Known rows, with every way that one mark hangs from another:
fosin{lide vilir{nitupu teto} vudal{gimu tigibol}}: [ 1.31  2.61  0.71  0.54  0.61  0.29 -3.30 -2.02  2.28 -1.03 -1.20  1.42
 -0.70 -0.88 -0.44  1.64 -2.71 -1.54  0.95  3.33  0.46  4.47  3.91  2.35
 -0.25]
nitupu{vilir{fosin{vudal{tigibol}} teto}}: [ 0.20  2.08 -2.06  1.21 -1.46 -0.72  2.83 -1.32  1.03  1.14  0.37  0.53
 -2.14  0.61  3.09  1.25 -3.54 -2.52  2.34  1.31  1.43  0.87 -0.20  0.70
 -0.14]
vilir{nitupu teto}: [ 0.31  3.64  0.03 -2.21 -2.99  0.10  3.15 -2.20 -0.21  0.20  0.48  0.10
  0.29  0.74  1.81  1.39 -5.42 -0.91  3.29  2.56  0.36  3.43  0.74 -0.21
 -1.36]
vudal{gimu tigibol}: [ 0.71  3.53  0.38  2.14 -4.43  0.00 -2.34  1.36 -0.71  0.25 -0.83 -0.81
  3.16  0.80  0.19 -1.26 -1.61 -0.76 -2.25  1.79 -0.03  0.20 -1.42  3.01
  3.01]
nitupu{vilir{fosin{lide vudal} teto}}: [-0.39  2.65 -2.14  1.00 -0.84 -0.89  3.37 -1.93  0.54  1.15 -0.28  1.63
 -2.07 -0.38  2.48  1.67 -3.59 -2.46  2.34  1.41  2.45  1.61 -0.18  0.75
 -0.99]
pepup{vudal}: [-0.29  2.22  3.20  1.07 -4.90 -0.90 -1.21  2.99 -2.36  3.36 -0.27 -1.35
  1.55 -2.59 -1.02 -1.74 -2.75 -1.31 -0.69  0.85  2.67  1.27 -4.48  3.99
  2.82]
nezor{lide{sagipad}}: [-3.95  7.53  0.92 -0.32 -2.75  0.90  3.44 -2.36 -1.74  4.61 -1.19 -1.07
  1.53 -0.47 -1.49 -3.33 -1.95 -1.49  0.03  1.89  5.15  0.43 -5.50  3.33
  1.41]
vodot{fosin{vilir{nitupu}} gimu}: [ 1.43  2.10 -0.75  0.32 -0.91  0.32 -1.46 -0.45 -1.08 -3.83  3.97 -0.46
 -0.68  3.02  0.51  1.04 -2.27  1.18  0.54  2.23  0.91  4.13  3.70  5.98
 -2.48]
vodot{fosin{lide vilir{nitupu teto} vudal{gimu tigibol}}}: [ 0.94  1.84 -0.75  1.40  0.82  1.04 -3.40 -0.73  0.95 -1.97  1.43  1.27
 -1.12  1.11  0.24  1.76 -2.26  0.10 -0.09  2.97  0.38  3.93  3.28  4.03
 -1.39]
vodot{fosin}: [ 0.44  2.46 -0.45  0.28 -3.38  0.54  0.15  1.34 -2.70  0.14  1.68  0.22
  0.71  0.89  0.44 -0.48 -2.85  1.03 -0.72  1.11  1.93  2.05 -2.15  3.56
 -0.86]
vodot{fosin{lide{sagipad} vilir{nitupu} vudal{tigibol}} gimu}: [-1.24  3.28 -0.66  1.49  1.64  0.36 -4.32 -0.06 -0.06 -2.04  2.37  0.41
 -1.79  1.98 -0.96 -0.14 -0.21  0.69 -1.10  1.74  1.39  3.32  3.64  6.46
 -0.39]
vilir{fosin nitupu}: [-1.88  4.22 -1.63 -1.45 -3.13 -1.10  1.85  1.23 -3.52  0.67  0.63  1.26
  0.36  0.33  2.35  0.32 -3.86  1.79  1.46  2.98  0.17  0.92  1.45  1.39
 -0.19]
lipil{vudal{gimu tigibol{samag{tibo}}}}: [ 2.54  0.15  1.26  1.51 -5.44  0.08 -4.56  3.16 -0.48 -0.28 -1.15 -0.05
  2.39 -0.66 -0.82 -3.69 -0.51  0.12 -3.56  1.53 -0.68 -0.39 -4.39  0.99
  3.20]
nitupu{vilir{fosin{lide vudal{gimu tigibol}} teto}}: [-0.31  2.65 -2.51  1.98 -0.40 -0.87  1.83 -1.71  1.35  0.53 -0.36  1.52
 -1.54  0.24  2.61  1.76 -2.96 -2.72  1.53  1.80  1.48  1.14  0.64  1.18
 -0.12]
vodot{fosin{lide{sagipad} vilir{teto} vudal} gimu}: [-0.31  2.28 -0.16  1.68  2.33  0.09 -2.39 -1.00 -0.04 -1.50  2.56  0.92
 -2.34  1.02 -0.64  0.76 -1.03 -0.64 -0.19  0.91  2.89  3.15  2.37  5.79
 -1.58]
lipil{vudal{gimu tigibol{samag}}}: [ 2.07  0.48  1.19  1.62 -5.26  0.10 -4.02  2.88 -1.33  0.02 -0.99 -0.37
  2.07 -1.00 -0.93 -3.09 -1.06  0.10 -3.07  1.83 -0.76  0.05 -3.58  1.85
  3.65]
tigibol{samag}: [ 2.43  2.63  0.54 -2.32 -5.23 -0.34  0.06  1.96 -0.68  2.97 -2.31  0.05
  2.14 -0.79 -0.40 -4.29 -2.28  0.16 -2.09 -0.52  1.91  2.25 -7.01 -0.48
  0.96]
fosin{lide{sagipad} vudal{gimu tigibol{samag}}}: [-1.91  4.83  0.67  1.61 -0.89 -0.36 -4.82  1.79 -0.55  3.57 -3.22  0.53
  1.37 -2.30 -2.00 -3.47  0.35 -1.06 -3.96 -0.09  2.48  0.16 -3.66  2.80
  4.07]
vodot{gimu}: [ 0.14  3.46  0.62  0.39 -4.20 -1.36  1.04  1.52 -2.64  0.31  0.57 -1.05
  0.75 -0.23 -0.11 -1.43 -2.18 -0.62 -0.11  0.10  2.08  1.61 -1.32  4.42
  0.62]
gopifo{lipil{vudal{gimu tigibol{samag{tibo}}}}}: [ 3.16  0.85  0.61  0.72 -7.28 -1.32  0.00  4.21 -1.58 -1.01 -1.23 -0.22
  2.38 -0.45 -0.60 -2.35 -1.81  0.02 -4.03  1.92  1.17  0.91 -3.22  0.82
  0.99]
pepup{vudal{gimu}}: [ 0.08  2.23  3.05  2.72 -4.16 -0.88 -3.01  2.86 -2.62  2.01  0.07 -1.86
  2.46 -2.35 -0.59 -0.62 -2.42 -1.70 -1.43  1.44  2.07  0.69 -2.79  5.48
  3.12]
gopifo{lipil{vudal{gimu tigibol}}}: [ 2.15  1.55  0.88  1.46 -7.14 -1.35  1.25  3.54 -3.29 -0.97 -0.48 -0.69
  2.02 -0.97 -0.68 -0.80 -2.73  0.00 -2.78  2.73  1.43  1.18 -1.34  2.62
  1.09]

Rows:
[-0.68  3.53 -2.13  0.44 -1.54 -0.56  0.07 -0.34  1.07  1.80 -1.26  1.62
 -0.48  0.33  1.28 -1.86 -0.96 -1.31 -0.98  0.58  2.66  0.40 -3.29  0.17
  0.75]
nitupu{vilir{fosin{lide{sagipad} vudal{tigibol{samag{tibo}}}}}}
[ 0.16  3.58  1.77 -1.00 -0.23  0.66 -3.82 -0.76  1.48  2.96 -2.67  1.70
  0.26 -1.68 -3.01 -3.33 -0.31 -0.67 -2.38  0.83  3.46  2.83 -3.45  1.00
  1.84]
fosin{lide{sagipad} vilir vudal{tigibol{samag}}}
[ 0.50  2.62 -2.27  0.33 -1.75 -0.55  4.50 -2.72  0.66  0.40  0.70  1.06
 -1.05  1.22  3.17  1.85 -4.16 -2.27  2.77  1.84  2.13  1.49 -0.61  0.08
 -1.28]
nitupu{vilir{fosin teto}}
[ 2.90  2.40  1.10 -2.95 -2.22  1.04  2.13 -4.14  0.79 -1.41  1.04  0.56
  0.58  1.04  0.61  1.85 -5.16 -0.77  3.33  3.43  1.44  4.93  1.36  0.13
 -2.82]
fosin{vilir{nitupu teto}}
[-2.45  3.37 -1.94 -0.15  0.46 -1.38  1.09  0.85  0.43  1.57 -0.87  2.79
 -2.46 -0.29  2.74  1.18 -3.40 -0.33  2.02  2.84 -0.59  1.47  2.98 -0.18
  0.29]
vilir{fosin{lide vudal{tigibol}} nitupu teto}
[ 1.34  1.47  2.55  2.33 -4.26 -0.58 -5.79  4.18  1.12  2.18 -1.48 -1.32
  2.87 -0.67 -0.64 -3.55 -0.17 -1.53 -3.87  0.74  0.47  0.14 -5.22  2.70
  4.48]
pepup{vudal{gimu tigibol{samag{tibo}}}}
[ 2.35  1.40  1.64 -1.00 -1.65  0.59 -1.23 -1.32  1.63 -0.05  0.31 -0.65
 -1.72 -0.21  0.34  0.80 -3.99 -1.25  2.59  2.44  0.36  3.77  2.02  1.27
 -0.29]
fosin{vilir{nitupu teto} vudal{tigibol}}
[ 0.95  1.23 -0.36  1.85  1.25 -0.44 -2.05  0.12  0.11 -2.15  2.27  0.90
 -2.79  0.49 -0.16  1.10 -1.56 -0.45  0.07  1.05  2.12  4.03  2.97  6.01
 -2.30]
vodot{fosin{lide vilir{teto} vudal} gimu}
[-0.09  4.34  0.84 -0.32  0.90  0.94 -5.89 -1.73  1.19  0.42 -1.71  0.86
  0.94 -0.64 -2.07 -1.30 -0.65 -0.27 -1.96  2.37  1.67  3.15  0.77  2.51
  1.60]
fosin{lide{sagipad} vilir{nitupu} vudal{gimu tigibol{samag}}}
[-4.25  5.53 -1.39 -0.53 -0.47 -1.26 -0.15  1.39 -3.73  2.36 -0.57  1.96
 -0.74 -1.65  1.00 -0.22 -2.51  1.30  0.42  2.29  1.75  0.34  1.50  2.39
  0.92]
vilir{fosin{lide{sagipad} vudal} nitupu}
[ 1.85  1.95  1.39  1.52  0.26  0.11 -2.85 -1.40  2.13  0.02 -1.66  1.69
 -0.49 -1.68 -0.94  0.84 -2.14 -2.32 -0.10  2.25  1.73  3.40  1.44  2.35
  0.21]
fosin{lide vilir{teto} vudal{gimu tigibol}}
[ 1.80  0.41 -0.11  2.33  0.31 -0.08 -2.58  0.93  0.73 -2.26  3.14 -0.72
 -2.80  1.97  0.78  0.64 -1.44 -0.52  0.18  0.86  0.66  2.81  2.82  5.67
 -0.96]
vodot{fosin{vilir{teto} vudal{tigibol}} gimu}
[ 0.75  3.33  0.87  0.61 -0.85  0.31 -4.41 -0.62  0.33 -0.85 -1.43  1.00
  0.25 -1.45 -1.49  0.43 -2.04 -0.38 -0.33  3.10  0.86  4.02  3.21  3.85
  0.44]
fosin{lide vilir{nitupu} vudal{gimu tigibol}}
[-2.08  3.58 -1.92  0.68  0.99 -1.60  0.77  0.28 -1.12  0.52 -0.31  2.45
 -1.78 -0.99  3.16  2.63 -3.84 -0.60  2.21  3.05 -0.07  1.27  4.21  1.24
 -0.61]
vilir{fosin{lide vudal{gimu}} nitupu teto}
[ 2.32  1.58  1.03  1.08 -7.12 -1.53  2.07  3.02 -4.50 -1.09 -0.13 -0.81
  2.01 -1.79 -0.54 -0.11 -3.49 -0.07 -2.12  2.48  2.26  1.45 -1.32  3.07
  0.14]
gopifo{lipil{vudal{gimu}}}
[-1.32  2.83 -2.17 -0.77  0.34 -1.38 -0.19  1.45  2.02  1.55 -1.65  3.28
 -2.11  0.08  2.84 -0.49 -2.26 -0.19  0.82  2.11 -0.72  1.21  1.12 -1.90
  0.09]
vilir{fosin{lide vudal{tigibol{samag{tibo}}}} nitupu teto}
[-1.14  3.44 -2.32  1.81  0.38 -0.55  1.57 -2.49  1.30  0.99 -0.14  1.40
 -1.30  0.56  2.36  1.58 -2.56 -2.82  1.26  1.70  2.20  0.62  0.30  1.12
  0.26]
nitupu{vilir{fosin{lide{sagipad} vudal{gimu tigibol}} teto}}
[ 1.84  2.12  0.78 -1.75 -0.09  0.34 -2.50 -1.37  3.66  0.75 -2.35  2.09
 -1.42 -0.85 -0.94 -0.82 -2.34 -0.97  0.54  2.12  0.73  5.26  0.60 -0.19
 -0.32]
fosin{lide vilir{nitupu teto} vudal{tigibol{samag}}}
[-0.34  5.16  0.65 -3.22  0.90  1.48  1.17 -6.37  1.45 -0.14 -0.34  2.92
  1.26  0.75 -1.28  1.15 -3.46 -0.85  1.81  3.73  3.43  4.86  0.67 -0.42
 -2.12]
fosin{lide{sagipad} vilir{nitupu teto}}
[-1.13  2.67 -1.77  1.07 -0.04 -1.30  0.07  1.14 -0.46  0.35  0.68  0.77
 -1.88  0.42  3.98  2.10 -3.75 -0.61  2.35  2.84 -1.46  0.17  4.18  1.06
  0.56]
vilir{fosin{vudal{gimu tigibol}} nitupu teto}
[ 0.37  2.36 -2.58  1.37 -0.36 -0.82  1.12 -1.38  2.15  0.84 -0.97  1.52
 -1.57  0.38  2.68  0.81 -2.49 -2.56  0.83  1.28  1.28  1.34 -0.42  0.33
  0.08]
nitupu{vilir{fosin{lide vudal{gimu tigibol{samag}}} teto}}
[-0.48  2.32 -1.74  0.69 -0.02 -1.26 -0.59  1.47  0.20  0.73 -0.02  0.81
 -1.75  0.56  3.92  1.09 -3.38 -0.42  1.58  2.40 -1.73  0.43  3.09  0.23
  0.79]
vilir{fosin{vudal{gimu tigibol{samag}}} nitupu teto}
[-3.47  4.60 -1.97  0.81  2.07 -0.99 -0.53 -0.47 -0.03  1.26 -0.37  2.38
 -1.41  0.20  2.66  1.65 -2.63 -0.73  1.24  3.11 -0.07  0.21  3.72  0.73
  1.07]
vilir{fosin{lide{sagipad} vudal{gimu tigibol}} nitupu teto}
[ 0.26  1.62 -0.96  1.57  1.54 -0.01 -3.12  0.04  1.35 -2.73  2.31  0.84
 -2.89  1.90  0.19  1.08 -1.18  0.01  0.21  1.97  0.28  4.35  4.67  5.53
 -1.53]
vodot{fosin{lide vilir{nitupu teto} vudal{tigibol}} gimu}
[-1.27  2.57 -0.42  1.31 -3.18 -1.74  0.06  4.29 -3.06  3.29 -0.64  0.79
 -0.88 -1.66  1.43 -1.62 -2.19  0.33 -0.53  0.71  1.16 -1.17 -1.63  2.23
  2.24]
vilir{fosin{vudal{tigibol}}}
[ 0.72  1.68  2.51  2.48 -4.07 -0.58 -5.16  3.90  0.34  2.59 -1.24 -1.62
  2.68 -0.97 -0.73 -2.84 -0.72 -1.52 -3.35  0.97  0.39  0.61 -4.30  3.62
  4.86]
pepup{vudal{gimu tigibol{samag}}}
[-0.73  3.12 -0.73  1.90 -0.49  0.58 -5.09  2.27 -0.29  0.95 -0.30  1.09
  0.49  0.47 -0.63 -2.52  0.46  0.46 -4.07  0.21  1.86  0.61 -2.90  3.39
  1.22]
vodot{fosin{lide{sagipad} vudal{gimu tigibol{samag{tibo}}}}}
[-0.10  2.77 -1.72  1.07 -2.88 -0.97  2.33 -0.20 -1.64  1.27  0.46 -0.12
 -1.14 -0.50  2.17  0.53 -3.29 -1.28  1.49  1.05  2.48  0.74 -0.90  2.44
 -0.05]
nitupu{vilir{fosin{vudal}}}
[-1.55  4.13 -2.03  1.66 -1.04 -0.71  0.99 -1.34 -1.53  1.15 -0.11  0.90
 -0.41 -0.51  1.41  0.73 -2.36 -1.52  0.49  1.39  3.09  0.42 -0.41  2.92
  0.39]
nitupu{vilir{fosin{lide{sagipad} vudal{gimu}}}}
[-3.00  4.40 -1.57 -0.32 -1.65 -1.76  0.25  2.48 -3.59  1.79 -0.83  2.11
 -1.18 -2.10  1.41  0.12 -3.08  1.51  0.93  2.41  0.83  1.18  2.01  2.50
  0.32]
vilir{fosin{lide vudal} nitupu}
